Each row was made from one small tree. Brackets hold a mark, then the marks that hang from it, in alphabetical order. Every link used is in the known rows. Write each row's tree.
Known rows
{sufo luva}: [ 0.12 -0.98  3.06 -0.06 -0.86  0.35 -1.10 -2.63  0.95  0.06  2.46 -1.85
  1.36  1.68 -2.83 -1.49  1.57  0.41 -1.79 -0.05  2.41  0.19]
{gonif {sufo {luva {vima {zege vuzo}}}}}: [ 2.72 -0.70 -0.22 -0.39 -1.67 -0.54  2.27  0.98  1.47 -0.87  3.80 -1.34
  2.71 -2.40 -2.11 -1.78  1.35 -1.00 -1.10  2.92  1.70  1.50]
{zege {vuzo kema laro} zepi}: [-2.85  2.60  0.99  1.56  0.06  0.63  2.58  4.00  1.93  0.04 -1.53 -1.54
 -0.37 -0.43  3.09  0.49 -2.45 -0.87  1.37 -0.46 -1.90 -1.58]
{gonif {sufo luva}}: [ 3.02 -0.06  0.78 -0.29 -1.73  0.22  1.47  1.93  2.09  0.43  3.63 -2.15
  2.62 -1.02 -2.96 -1.51  2.80 -0.34 -0.76  1.39  2.22  0.51]
{luva vima}: [ 2.82 -0.26 -1.96  0.84  0.02 -1.57 -1.86 -2.85  0.55  0.71  1.03 -0.52
  1.29 -1.05 -1.37 -2.16  2.33 -0.14 -2.52  0.74  2.72  0.62]
{zege vima {vuzo kema laro}}: [ 0.79 -2.38 -0.78  1.89  0.86  1.97  1.37  1.73 -0.40  1.71 -3.58 -2.42
  0.33 -1.17  1.85  0.14  0.45 -1.19  1.75 -0.36 -1.76 -1.72]
{zege {vima luva} {vuzo kema} zepi}: [-4.16 -4.87  2.18 -1.78 -0.21  0.93  3.30  1.70  0.75  0.42 -3.01 -4.04
 -3.52 -1.89  0.69  1.02 -2.89 -0.44  0.78 -0.23  0.12 -3.09]
{sufo gonif {luva {vima {zege zepi}}}}: [-1.06 -3.57  3.47 -0.38 -2.57 -1.11  2.01 -3.42 -1.13 -3.73  5.87  0.50
 -0.22  1.96 -2.42  0.14  0.05 -0.94 -2.41  0.65  1.79  1.61]
{vima luva {zege {vuzo kema}}}: [-0.71  0.67  2.71  1.72  3.06  0.80 -3.24 -2.37  0.77 -0.36 -0.17 -0.34
  0.51  1.46 -0.30  1.83 -3.96  0.44  0.27 -1.99 -3.05  1.89]
{vuzo kema laro}: [ 2.83  2.73 -1.23  4.81  2.46  1.28 -1.48  0.97  0.54  2.18 -0.30 -2.30
  2.89  1.88  2.12 -1.04  3.80 -1.18 -0.36 -2.60 -1.30 -1.13]
{zepi kema {zege vima}}: [ 2.39 -0.95 -3.59 -3.66  0.81  1.43 -4.98 -3.09 -2.07  2.64 -2.05  4.72
  0.88  0.99 -1.40 -0.66  0.15  1.52  0.82  1.31 -1.96  2.13]
{luva {vima {zege zepi}}}: [ 1.29 -0.22 -2.03 -0.24 -0.81 -1.74 -1.06 -2.92 -0.70 -2.15  2.19  1.35
  0.74 -1.47 -0.27 -1.00  0.96  0.04 -2.26  1.23  2.62  1.95]
{zege vima zepi}: [-1.02 -4.22 -0.09 -3.00 -3.23  0.37  1.95  0.24 -0.71 -0.82 -0.76 -1.23
 -2.19 -1.62 -0.94  0.65  2.01  0.93  0.21  0.13  3.93 -1.81]
{luva {vima zege}}: [ 2.78  0.03 -2.41  0.85  0.26 -1.54 -2.50 -3.87 -0.92 -1.17  1.91  1.50
  1.69 -0.94 -0.78 -1.21  1.49 -0.06 -2.42  0.86  1.99  2.41]
{luva {vima {zege {vuzo kema}}}}: [ 1.53  0.53 -2.38  1.60  1.75 -1.53 -1.57 -2.43 -0.80 -0.58  0.72  1.00
  1.35 -1.49  0.61 -1.19 -0.48 -0.99 -2.36  1.14  0.41  1.91]
{zepi kema}: [ 2.37  2.79  0.09 -1.55  0.77  0.33 -5.31 -1.41 -0.87  2.74 -0.94  1.53
  2.42  1.56 -0.83  0.56  0.12  1.76  0.68 -0.66 -1.05  1.19]
{sufo {luva vima}}: [ 0.78 -2.40  1.51 -0.26 -1.18 -0.73 -0.29 -4.04  0.64 -0.47  3.10 -2.25
  1.45  0.17 -2.65 -2.99  2.23 -0.32 -2.96  1.44  3.39  0.41]
{gonif sufo}: [ 4.09  1.90 -1.22  0.54 -0.81 -0.04  0.28  3.07  2.13  1.48  1.95 -0.85
  2.54 -1.48 -2.06 -0.43  2.67  0.03  0.02  0.57  1.46  0.59]
{vuzo kema laro {zege vima zepi}}: [-0.37  1.14 -2.72  3.00  1.11 -0.30  4.31  4.21 -1.15 -0.08 -1.22 -1.99
 -1.41 -0.17  4.05 -0.93  4.49 -1.81  0.28 -1.33  0.39 -3.79]
{zepi kema zege}: [ 2.09  2.94 -2.87 -2.34  1.72  0.86 -6.25 -2.71 -0.61  2.91 -1.07  5.41
  1.84  2.16 -1.14 -0.78 -1.13  1.60  0.42  0.73 -3.02  2.98]
{zege {vuzo kema}}: [-0.72  2.74  0.24  2.40  3.34  0.01 -1.03  1.98  1.22  2.82 -2.28 -0.99
  0.20  0.09  1.19 -0.03 -2.68 -0.86 -0.61 -0.67 -1.86 -0.71]
{sufo gonif}: [ 1.07  0.80  2.25  1.70 -0.57 -0.19 -1.05 -0.21  0.20  0.50  2.03  1.38
 -0.14  3.05 -2.13  2.18  0.17  0.32 -0.25 -2.38 -0.27  0.66]
{vuzo zege}: [ 0.68  4.47 -1.06  2.01  1.52 -1.77 -0.43  1.66  0.47  1.02 -0.22  1.19
 -0.83  0.83 -0.10 -0.45  1.49  0.35 -0.68 -0.99  1.04 -0.74]

Write each row's tree
[-1.59  2.81  0.81 -1.76 -0.24  0.05 -1.91 -0.09 -1.11 -1.98 -0.12  3.72
  0.57 -0.05  1.02  2.49 -4.23  1.13  1.44  0.45 -1.80  2.72]  {vima {zege vuzo {zepi kema}}}
[-1.42  2.87  0.16  1.37  0.67  0.53 -0.06  1.09 -0.46 -2.26  0.19  1.82
  0.76  0.15  2.54  1.71 -2.44 -0.29  0.94 -0.57 -2.06  1.55]  {vima {zege {vuzo kema laro} zepi}}
[-0.43 -4.52  2.44 -0.92 -0.59  1.62 -0.14 -0.89  1.09  1.24 -3.19 -2.62
 -1.33 -1.13 -1.90  1.31 -2.17  0.84  1.96 -0.42 -0.65 -0.92]  {zege {vima luva} vuzo}
[ 0.54 -0.58 -0.29  0.58  0.63 -0.82  0.47  0.23 -0.10  0.73 -1.18 -0.84
 -2.04  0.08 -1.09 -0.04  2.12  0.62  0.13 -1.03  1.48 -1.66]  {vuzo {zege {vima luva}}}
[-1.31  4.59 -0.59 -0.81  0.27 -2.00  0.42  2.59 -0.25  0.09 -0.33  1.76
 -1.62  0.36  0.92  0.26  0.14  0.78  0.17 -0.12  0.76 -1.04]  {vuzo {zege {zepi kema}}}
[-2.26  4.42 -2.14  2.30  3.74 -2.47  2.20  4.30 -0.35  1.21 -0.43 -0.81
 -2.52  0.41  2.89 -1.10  1.28 -1.54 -2.48 -1.24  1.16 -3.10]  {vuzo kema {zege zepi}}
[-0.75 -3.12  3.58  0.42 -1.74 -0.91  1.53 -3.28 -0.95 -2.95  4.99  0.65
  0.28  1.88 -2.35  0.20 -1.05 -1.07 -2.01  0.81  0.41  1.97]  {sufo gonif {luva {vima {zege vuzo}}}}
[-3.34 -4.41  3.15 -4.88 -2.58  1.36  1.19  0.46  0.09  0.07 -3.36 -1.79
 -2.41 -1.66 -0.42  2.25 -4.15  1.49  3.26  0.80 -0.99 -1.35]  {zege {vima luva} vuzo {zepi kema}}
[ 1.67 -0.14 -2.76 -2.70  0.27  2.35 -3.50 -1.55 -1.16  2.21 -3.36  4.63
  1.40  0.54  0.02 -0.09 -1.90  1.11  3.16  1.79 -4.73  2.27]  {zepi kema {zege vima {vuzo laro}}}
[-0.02 -3.34  3.15  0.41 -1.91 -0.95  0.99 -4.04 -1.20 -3.00  5.64  0.56
  0.52  2.25 -2.72 -0.04  0.46 -0.94 -2.55  0.41  1.41  1.98]  {sufo gonif {luva {vima zege}}}
[-2.43 -2.91  0.02 -0.34 -1.34  1.44  4.40  3.47 -0.06 -0.32 -3.00 -2.65
 -1.63 -2.16  2.72  0.69 -0.58 -1.00  1.98  0.31 -0.37 -2.77]  {zege vima {vuzo kema laro} zepi}
[ 1.89  1.37 -3.36  4.58  2.73  0.01  2.25  3.06 -1.36  1.38 -1.63 -1.87
 -0.01  0.48  3.37 -1.36  5.28 -1.87  0.11 -1.70 -0.59 -3.04]  {vuzo kema laro {zege vima}}
[ 0.40  3.22  0.22  3.77  2.27  1.12 -0.39  2.27  1.63  2.07 -2.15 -1.35
  1.64  0.56  2.12 -0.03 -1.39 -0.99  1.03 -1.08 -3.18 -0.62]  {zege {vuzo kema laro}}
[-1.52 -5.82  2.21 -3.17 -3.20  0.92  1.40 -1.19  0.51 -0.82 -0.62 -2.97
 -2.64 -0.93 -2.09  1.00  1.16  1.43  0.77 -0.78  3.19 -2.00]  {zege {vima luva} zepi}
[-0.91  0.00  3.27 -2.00 -0.36  0.68 -3.71 -3.45 -0.07 -2.06  1.42  0.93
  0.40  1.75 -1.25  2.47 -2.46  2.14  1.08 -1.61 -1.02  2.30]  {vima luva {zege {zepi kema}}}
[-1.04  0.61 -1.36 -2.06 -0.71 -1.40  1.68  2.22 -1.68 -0.13 -1.39  1.06
 -2.49 -0.80  0.65  0.37  1.46  0.71  0.65  0.37  1.79 -1.85]  {vuzo {zege vima {zepi kema}}}
[ 3.43 -0.98 -0.51 -0.37 -1.77 -0.59  1.71  0.40  1.12 -0.89  4.48 -1.46
  2.95 -2.02 -2.43 -2.01  2.89 -0.86 -1.61  2.50  2.62  1.50]  {gonif {sufo {luva {vima zege}}}}
[ 0.02  0.26 -2.06  0.48  0.66 -1.76 -0.16 -1.50 -0.66 -1.55  1.01  0.89
  0.34 -1.98  1.07 -0.90 -0.96 -0.93 -2.23  1.45  1.03  1.40]  {luva {vima {zege {vuzo kema} zepi}}}
[-1.21 -0.37  3.37 -0.75 -0.63  0.50 -2.52 -3.12  0.84 -2.59  1.93  0.22
 -0.33  1.39 -1.60  2.20 -1.90  1.79  0.40 -1.97  0.01  1.90]  {vima luva {zege zepi}}
[-2.70  0.13  4.13 -0.67 -0.34  0.66 -1.44 -1.76  1.46 -2.61  0.57  0.37
 -0.74  0.68 -0.87  2.76 -4.94  1.46  1.46 -1.19 -1.79  1.99]  {vima luva {zege vuzo zepi}}
[-1.14 -5.04  1.99 -5.00 -2.90  1.16 -0.27 -1.50 -0.81 -0.02 -1.38 -1.91
 -1.72 -0.53 -1.58  1.45  0.28  1.99  1.75 -0.27  1.63 -1.45]  {zege {vima luva} {zepi kema}}
[-0.05 -3.57  3.43  0.45 -2.10 -1.02  1.46 -3.27 -0.20 -1.68  5.01 -0.83
  0.12  2.21 -3.20 -0.77  1.02 -0.97 -2.60  0.31  1.82  0.75]  {sufo gonif {luva vima}}
[-2.00 -3.07  1.06 -1.53 -4.01  1.70  3.97  2.43  0.62 -1.44 -2.53 -1.32
 -1.42 -2.28  1.08  1.44 -1.02  0.33  3.42  0.81  0.07 -1.64]  {zege vima {vuzo laro} zepi}
[ 0.63  1.29 -1.25 -0.12 -2.39  0.15  2.46  2.72 -1.04 -1.15 -1.15  0.51
 -0.47 -0.10  2.07  0.39  3.34  0.47  3.03 -0.18 -0.06 -1.71]  {vuzo laro {zege vima {zepi kema}}}
[-3.09  2.72  1.92 -2.92 -1.17 -0.02 -0.13  2.31  0.92  0.46 -1.97  1.10
 -0.63 -0.60  0.99  1.69 -5.08  1.12  2.08  0.89 -1.69  0.03]  {zege vuzo {zepi kema}}
[-0.65  4.96 -1.95  4.26  2.11 -0.87  3.01  4.64  0.26  0.16 -0.19 -1.21
 -0.51  1.04  4.34 -1.09  3.15 -1.75 -0.13 -1.81 -0.69 -2.95]  {vuzo kema laro {zege zepi}}
[ 0.52  2.87 -2.62  2.13  2.63  1.30 -2.10  0.07  1.67  2.18 -1.59  2.99
  0.90  1.32  0.63 -1.39 -1.83 -0.52  0.28  0.17 -3.76  1.46]  {zepi {zege {vuzo kema laro}}}
[-2.36 -0.65 -1.30  0.90  2.87 -1.45  3.18  2.79 -0.89  0.93 -1.34 -2.80
 -3.70 -0.36  1.93 -0.67  1.94 -1.31 -1.76 -1.28  1.69 -4.02]  {vuzo kema {zege {vima luva} zepi}}
[ 0.42  0.39 -1.55 -1.11 -0.45 -1.59 -1.20 -2.14 -0.95 -1.75  0.86  2.03
  0.83 -1.86  0.52 -0.38 -1.60  0.03 -1.04  1.96  0.57  2.24]  {luva {vima {zege vuzo {zepi kema}}}}
[-1.98  0.48 -2.84  1.01  2.73 -1.87  3.54  3.83 -1.75  0.96 -1.45 -1.51
 -3.35 -0.86  2.62 -0.94  2.66 -1.58 -2.06 -0.74  2.19 -3.90]  {vuzo kema {zege vima zepi}}
[ 1.44  3.77 -2.00 -1.37  1.22  1.77 -4.81 -1.10  0.26  2.41 -2.30  5.33
  2.35  1.71  0.29 -0.29 -3.35  1.27  2.63  1.20 -5.72  3.14]  {zepi kema {zege {vuzo laro}}}
[ 0.75 -0.97 -3.32  0.89  1.69  1.94 -0.86 -0.36  0.22  1.87 -2.58  2.21
 -0.01  0.09  0.43 -1.20 -0.45 -0.64  0.71  0.69 -2.79  0.63]  {zepi {zege vima {vuzo kema laro}}}
